Each row was made from one path, in order. Every step used is in the known rows, and no mark comes twice. Write each row's path.
In the rows, 128 means zero.
Known rows
r > j: [109 152 132 167 152 128  90 154 154 103 169 115 128 110 127 138  82 181
 146 125 165 163 158 146 144 179 122 118 117  83]
e > d: [ 81 120 123 136 166 128  91 173 136  98 141 114 131 127 115  99 147 168
  77  96 117  66 147 183  86 165 130 119 163 117]
l > j > n > d: [124  95 159 118 161 111  65 175 136 109 139  92 160  42 141 104 149 150
 143 144 152 112 114 153 108 205 104 116 144 150]
x > e > j > w > d > r: [ 91 110 122 179 112 145 150 142 124 111 138 123 104 198 119 126 113 138
 165 106 132  59 158 159 134  92 165  86 132 143]
w > j > n > d > l: [ 92 150 152  97 154 102  87 143  98  81 161 158 159 140 100 132 151 132
 129 127 166 103 108 157 119 173 115 131 185 143]
w > d > l: [ 82 142 162 140 151 131  66 123 106  89 144 129  69 178 118 152 152 161
  78  87 150 109 141 176 123 136  95 140 150 122]
l > j > w: [101  76 135 151 157 142  87 157 157  76  94  89 112 109  97 112 137 148
 160 111 139 135 148 167 102 182 118 119 109 148]
p > n: [ 64 136 139 126 179 183  99 129 109  73 142  83 102 102 136 111 169 193
  82 119 138 101 140 121 128 176  86  99 114 140]
d > e: [ 80 134 122 174 159 149 126 102 119 149 131  83 110 174 136 137 114 176
 136 124 133 117 158 163  95 173 132 107 136 133]
r > j > n > t: [124 164 134 152 124  85 107 171 129  96 177 122 144  77 144 131 100 211
 167 174 189 172 117 117 143 170  99 101 157 117]
r > d > e: [ 90 154 109 150 133 142  95 123 123 137 161 107 127 151 117 168 124 180
 157 140 165 132 140 176 146 171 128 129 133 105]
j > n > q: [ 51 132 119 125 161 137  95 156 143 130 156 118 143  81 165  88 142 148
 161 134 163 117  99 104  99 168  81  91 121 162]
j > n > d > e: [ 94 134 131 129 147 115 101 142 106 148 153  98 152 130 153 132 143 178
 145 161 155  94 113 137 101 181 111 116 181 156]
g > n > d > r > j > w: [128 150 142 162 100 106  90 224 150 103 144 155 125 160 141 119  86 157
 183 144 156 157 125 152 123 148  86 153  93 177]
w > j > n > q: [ 54 157 131 100 162 129 106 146 113  92 165 166 159 112 116  99 143 106
 171 121 172 122 103 130 113 147 117 114 132 146]
r > d > l > j > n > q: [104  96 143 117 125 126  56 154 142  85 161 137 148  66 116 151 139 142
 144 113 177 129 104 173 144 200  65 109 112 135]
e > j > w: [ 75  61 119 181 156 130 131 149 153  71 125 124 116 169 102 101 121 162
 143 102 148  85 136 154  82 167 134 107 142 129]
t > n > d > e > j > w: [ 91 103 137 140 128 152 107 160 154  88 121 142 136 178 133 147 157 186
  84 173 144  82 153 161  56 151 133 125 175 126]
r > d > e > j > n: [ 96 104 117 149 122 123 120 124 110 135 182 126 150 123 121 151 117 173
 174 134 181 102 115 174 130 174 123 109 149 111]
j > w > d: [ 62 139 117 144 143 147  89 144 120  76 110 124  66 206  93 144 157 162
 143 115 155 122 144 158 116 105 125 150 140 135]
e > d > r > j > n: [123 110 124 128 117 125 106 212 135 119 164 155 171  93 128 131 101 167
 126 107 139  68 135 170 109 144  95 109 146 147]
t > n: [ 71 149 149 131 159 167  77 152 181 116 136 105 104 106 150 113 163 209
  77 147 141 135 160 125  80 156 109 111 140 112]
d > l: [ 85 111 148 163 165 128  83 122 147  99 132  97  96 155 121 133 128 181
  79  88 132 115 146 158 106 203  82 101 145 137]
j > w > d > l: [ 68 115 133 148 132 142  86 129 114  61 106 131  59 223  85 160 155 164
 121  95 153 114 143 173 113 117 100 141 147 146]
r > d > l: [ 95 137 133 140 139 125  61 139 146  97 162 119 117 134 104 165 136 182
 110 109 165 131 131 174 154 194  88 125 139 110]
d > r > j > n: [129 135 127 151 118 133 107 192 152 148 168 135 158  88 149 145  76 176
 177 130 164 134 131 121 141 154  77 107 111 158]
w > j: [ 73 172 134 127 177 129  99 134 123  86 151 141 131 153  93 114 137 132
 133 107 151 132 142 157 122 156 149 136 142 113]
g > n > t: [ 98 188 149 176 129  78 107 188 136  95 146 110  89 130 159  64 126 199
 152 159 155 192 114 131 109 161  90 121 121 169]
w > j > n > g: [ 89 169 147  94 170 104  85 124  99 106 176 156 151 114 113  85 145 121
 179 132 153 117 107 137 113 153 118 112 156 140]
p > n > d > l: [ 92 123 151 117 169 161  79 143 103  44 137 108 121 132 131 145 179 184
  34 129 133  71 127 143 127 198  71 115 147 150]

Write each row's path
[ 87  72 123 170 131 137 128 170 133  74 130 160 110 189 103 126 123 143
 143  99 152  69 128 165  99 115 125 131 135 147]
e > j > w > d > r
[ 82 109 146 149 134 129 126 109  67 126 163 138 103 168 134 135 135 152
 144 113 165  81 126 177 100 115 129 125 160 125]
w > d > e > j > n
[ 92 160 155 118 166 145  50 146 178 117 151 129 116 104 161  86 163 185
  93 166 119 124 147 123  70 154  96 101 138 118]
t > n > g
[ 80  64 113 191 140 140 161 108 116 109 121 115 116 205 111 133 105 160
 158 113 142  82 151 179  74 164 141 101 145 137]
d > e > j > w
[106  55 155 154 145 131  81 132 147  63  95  99  98 137  92 140 132 155
 116  84 137 121 147 185  98 205  81 105 126 157]
d > l > j > w
[103 117 118 137 145 140 100 207 147 119 136 136 152 129 126 115 129 160
  84  96 107  50 144 176  91 145 109 120 145 157]
e > d > r
[ 84  95 137 179 120 133 142 109 113  87 138 117  84 210 107 129 124 145
 142  92 137  62 164 176 127 118 160  78 148 124]
x > e > j > w > d > l
[125 158 147 127 126 152  67 214 188 105 147 156 158 116 157 158 133 191
  74 180 147 117 153 131 101 146 102 136 145 127]
t > n > d > r > j
[125 138 133 143 125 110 100 153 114 124 178 128 162 109 142 159  90 180
 171 163 179 135 129 146 134 180 113 118 157 108]
r > j > n > d > e
[ 78 160 137 149 146 147 101 110  82 128 145 120  80 194 129 154 139 159
 122 117 150 108 150 177 116 111 133 144 146 118]
w > d > e
[111 140 128 122 144 117  83 194 141 148 155 117 168 105 159 124 140 173
 137 157 150  88 103 116 115 169  87 122 162 180]
j > n > d > r
[ 98  77 142 149 160  98 110 168 135 106 171 126 165 104 147  91 132 161
 127 135 159  64 101 138  89 191 121 106 178 131]
e > j > n > d
[108 101 149 148 133 129 110 132 121 104 137  89 120 130 115 116 132 143
  99  83 105  51 175 205 118 161 148  65 150 128]
x > e > d > l > j
[ 96 112 114 162 131 132 116 124 122 122 172 127 141 147 113 157 114 168
 153 128 168 105 131 185 133 175 136 120 140  99]
r > d > e > j
[103  84 143 143 136 147  94 135 108  79  98 110  94 149  94 144 142 135
 165 112 149 123 149 197 105 138 126 134 117 144]
l > j > w > d > e
[101 122 149 122 150 102  73 154 125 117 153 107 142 118 144 130 152 181
 109 140 155  93 105 136 107 199  80 112 184 158]
j > n > d > l
[ 85 111 136 169 141 121 148 116 125 144 172  83 128 118 149  85 115 161
 167 118 143  71 146 134 125 153 160  51 150 124]
x > e > j > n
[ 79 135 113 146 124 157  97 172 130  91 108 141  84 210 101 155 142 156
 151 113 148 109 140 153 121  88 107 151 126 167]
j > w > d > r
[106 109 178 135 148 129  57 130 106  77 135 128  81 136 112 147 150 141
  87  84 150 112 139 193 121 149  92 137 136 126]
w > d > l > j
[131 149 129 135 108 120 116 164 120 148 176 132 160 115 146 110 101 143
 165 125 112  51 154 160 136 118 136  61 141 143]
x > e > d > r > j > n > g
[139 143 112 154 126 127  82 219 165  95 133 155 166 168 124 173 100 158
 129 160 145 105 138 149 136 157 112 153 138 150]
n > d > r > j > w
[109  96 165 118 134 146  57 175 174  57 105 133 124 133 122 151 173 183
  57 155 140 107 151 165  73 175  92 127 163 138]
t > n > d > l > j > w
[105 123 156 177 128  97 113 167 117 119 155 133 120 166 156  90 104 154
 155 136 147 121 122 175  87 178 117 134 124 153]
g > n > d > e > j
[122 155 121 148 158 128  74 213 166 123 136 129 162 155 148 142 129 158
  90 153 124  84 130 140 121 170 112 149 146 162]
n > d > r
